Each row was made from one small tree. The marks that hang from a mark follow it in brackets, in alphabetical order. Every link used is in the known rows. Write each row's tree.
Known rows
sesi(dabol gutes): [ -6  34  25 -12 -36 -11 -29 -24  -2 -44 -49   8  23 -12  16 -22  -2 -21
 -13 -31  22]
dudi(sesi(dabol(lobik) fudo)): [ 29  29  37 -23  -1  28 -49   1  29  -6 -58  26  26  35  38   0  -5 -20
   6 -17  26]
dabol(lobik(gutes(sesi(fudo(korup))))): [  6  -5  45  -4   1  -4 -29  23 -14  22 -59  24  15   7  82 -20 -18  -8
   6 -30 -12]
dudi(sesi(dabol(lobik) gutes kezof)): [-19  34  46 -18 -14  28 -31  11  31 -16 -59  -4  43  12  25  -2 -10 -28
  22 -27  37]
korup(fudo): [-38  27  36   7 -32 -18  -8 -65 -32 -21 -66  57  -5  16  37  24   4   0
 -23 -63 -32]
dabol(lobik(gutes)): [-65  -9  33  25  -2   0 -23  -6 -31  25 -69  39  22  22  84   3   5  -5
   2 -49 -23]
korup(fudo kezof(sesi)): [-41  49 -12 -64 -27 -20   8 -70 -33  -3 -75  17  -9  21  12  26   0   0
 -17 -43 -42]
dudi(sesi(dabol(lobik) fudo(korup) gutes kezof)): [ 41  32  80 -32 -20  33 -44  13  65 -20 -57 -18  41   5   7 -29 -32 -31
  23 -19  47]
sesi(dabol fudo gutes kezof): [ -2  20  51  10 -33  -3 -41   8  52 -43 -45 -28  41 -25 -21 -47 -25 -36
  -3 -11  47]
sesi(dabol(lobik) gutes kezof(korup(fudo))): [-48   0  47 -36 -18  11 -19 -39  29 -10 -63 -30  54 -35   6 -22 -22 -32
  43 -21  28]
dudi(sesi(kezof)): [-30  32  40   2 -19  10  -8  -8   2 -16 -58  29  -2  48  35  33  10 -12
 -16 -77   5]
korup(fudo kezof): [-40  33  31 -20 -33 -22   0 -96 -52 -18 -73  33   5   9  16  22 -11  -2
 -24 -43 -48]
pusova(sesi(dabol(lobik(gutes)) kezof(korup))): [-18 -17 -10 -62   1   6 -39 -24  11   3 -58  -5  -3   4  58 -11  -1 -27
  21 -52  -4]
dabol(lobik(gutes(sesi))): [-37  -5  20   7   6  -7 -21  23 -36  25 -61  35  18  11  93  -1  -2  -7
   5 -33 -18]
lobik(dabol gutes(sesi(fudo kezof))): [ 16  -9 -19   4  21 -43 -32  47 -44   0 -36  -3  11  34  39 -19 -19 -30
   9 -12   5]
dudi(sesi(fudo gutes kezof(korup))): [ -7  15  63 -40 -11  16 -24  -7  53 -14 -55  -9  20  23   2   9  -2 -28
  -6 -44  42]
lobik(dabol gutes(sesi(fudo))): [ 34  -5 -26  -9  23 -45 -39  36 -54   0 -37  13   5  39  51 -15 -12 -24
   1  -8  -1]
dabol(lobik(gutes(sesi(kezof(korup))))): [-51 -20  24 -10  11  -4 -11  15 -24  31 -61  10  19   7  80  -1  -4 -13
  19 -41  -9]
dudi(sesi(dabol fudo gutes kezof(korup))): [ 23  25  60 -55  -9  17 -35  -6  58 -29 -52 -25  34  16 -15 -10 -11 -35
  10 -22  57]
korup(fudo kezof(sesi(gutes))): [-45  52   0 -71 -31 -21   2 -62 -20  -8 -75   4   5   3   1  16  -5  -7
 -14 -31 -28]

Write each row's tree
[ -9  36 -20 -67 -20   1 -23 -14  15   3 -63 -24  23  -7   9 -19 -12 -19
  -2  -2   7]
korup(kezof(sesi(dabol(lobik) fudo gutes)))
[ 54  44 -11 -62 -26  -4 -22   1  34 -15 -51  -1 -24  27  16 -23   3  -9
 -12 -51  12]
kezof(sesi(dabol fudo(korup)))
[-31  51  -4 -80 -24  -7 -11 -55 -10  -2 -77  -9  27  -9   4  -1 -15 -13
  13  -4 -16]
korup(fudo kezof(sesi(dabol(lobik) gutes)))
[-37 -13  35  17   8  -2 -28  37  -9  26 -58  16  28   4  75 -14 -14 -16
  10 -23  -5]
dabol(lobik(gutes(sesi(fudo kezof))))
[ 45  16   2 -18  -6  -3 -38  32   3  -8 -42  16  13 -14  59 -24 -18 -20
   0   0  16]
gutes(sesi(dabol(lobik) fudo))
[ -23   15  -35 -108   -6    7  -11  -13   30   17  -60  -25    6    1
   32   -3   17  -18   24  -40   27]
kezof(korup sesi(dabol(lobik) gutes))
[-32  26  35   8 -39  -7 -20  -6  16 -45 -48 -18  32 -18  -3 -28 -12 -28
   0 -38  29]
sesi(dabol gutes kezof)
[ -1  22 -17 -45   3   2 -37  31  28  18 -59  -1  10  25  35 -23   5 -13
  10 -18  14]
kezof(sesi(dabol(lobik(gutes)) fudo))
[ 43  17  37  -5 -29 -16  -9  26  10 -22 -39   6 -18  -6  38 -18 -23 -15
 -20 -52   4]
gutes(sesi(fudo(korup) kezof))
[-13  15  33 -42  -1  29 -18 -17  20  -2 -60  -1  23  35  34  15   0 -22
  27 -50  24]
dudi(sesi(dabol(lobik) kezof(korup)))
[ 60  32  70 -53  -2  22 -45 -17  19  -6 -65   2  31  39  23 -21 -28 -18
  14 -11  14]
dudi(sesi(dabol(lobik(gutes)) fudo(korup(kezof))))
[ 10  13  60 -51   0  33 -41   4  65  -7 -57 -25  49   6   5 -12 -17 -35
  29 -11  56]
dudi(sesi(dabol(lobik) fudo gutes kezof(korup)))
[ 15  17   9 -48 -11 -20  -1 -13 -14 -26 -44  -5   1 -10  23  -4 -12 -20
  10 -35   8]
gutes(sesi(dabol kezof(korup(fudo))))
[ 35  27   2 -60  -8   5 -33  20  33  12 -60  -7   0  26  34 -34  -5 -11
  13 -31  10]
kezof(sesi(dabol(lobik(gutes)) fudo(korup)))
[-15 -13  47 -27 -12  19 -40  -3  66  -7 -53 -45  54 -37  -2 -44 -26 -39
  32  -4  53]
sesi(dabol(lobik) fudo gutes kezof(korup))
[ 58  28   3 -22 -13 -18 -32  22  -3 -29 -37  16  -2  -7  37 -23 -12 -17
 -18 -10  16]
gutes(sesi(dabol fudo))
[  7  -1  41 -18  -1  -5 -24   6 -25  24 -63  12  20   4  71 -21 -26 -10
   6 -19 -21]
dabol(lobik(gutes(sesi(fudo(korup(kezof))))))
[ -4  20  -9 -42 -31  -4 -41 -15  24 -38 -48  -2  -6 -18  30 -17  -3 -31
  -9 -50  10]
pusova(sesi(dabol gutes kezof))
[ 50  11  61 -30 -13   4 -45 -28   7  -6 -63 -11  33   3  22 -54 -40 -17
  15  -3  -1]
sesi(dabol(lobik(gutes)) fudo(korup(kezof)))
[-48 -19  32 -18   3   4 -17 -19   1   7 -60 -21  36   7  31 -21  -8 -22
  38 -40  12]
sesi(dabol(lobik(gutes)) kezof(korup))
[-33  39  -1 -73  -7 -13 -11 -54 -30   8 -80  -2  23  16  13  -2 -13  -7
  16  -8 -31]
korup(fudo kezof(sesi(dabol(lobik(gutes)))))
[-18  37 -24 -51 -24 -14  -5 -27  -9   3 -62   2 -14  22  18  10   5  -6
 -32 -42 -20]
korup(kezof(sesi(fudo)))
[ 14   9  41  -4   4 -28 -31  36  -9 -19 -45  -4  20  12  25 -35 -18 -22
  -3 -12  12]
lobik(gutes(sesi(dabol fudo kezof)))
[ -3  36  59 -64 -13  11 -19 -35  30 -33 -59 -12  32  18 -10   7  -7 -28
  19 -36  37]
dudi(sesi(dabol gutes kezof(korup(fudo))))
[  8  -2  40   6   1   5 -56   5  13   1 -58  12  40   8  38 -40 -16 -19
  11  -1  14]
sesi(dabol(lobik(gutes)) fudo)
[-20   5  49  15 -22  17 -49  21  60 -16 -51 -29  58 -38   5 -49 -31 -37
  20   3  46]
sesi(dabol(lobik) fudo gutes kezof)
[-11  12 -16 -96 -10  -6 -11 -10  47  10 -56 -17 -14  10  14   4  22 -17
 -13 -52  25]
kezof(korup sesi(fudo gutes))
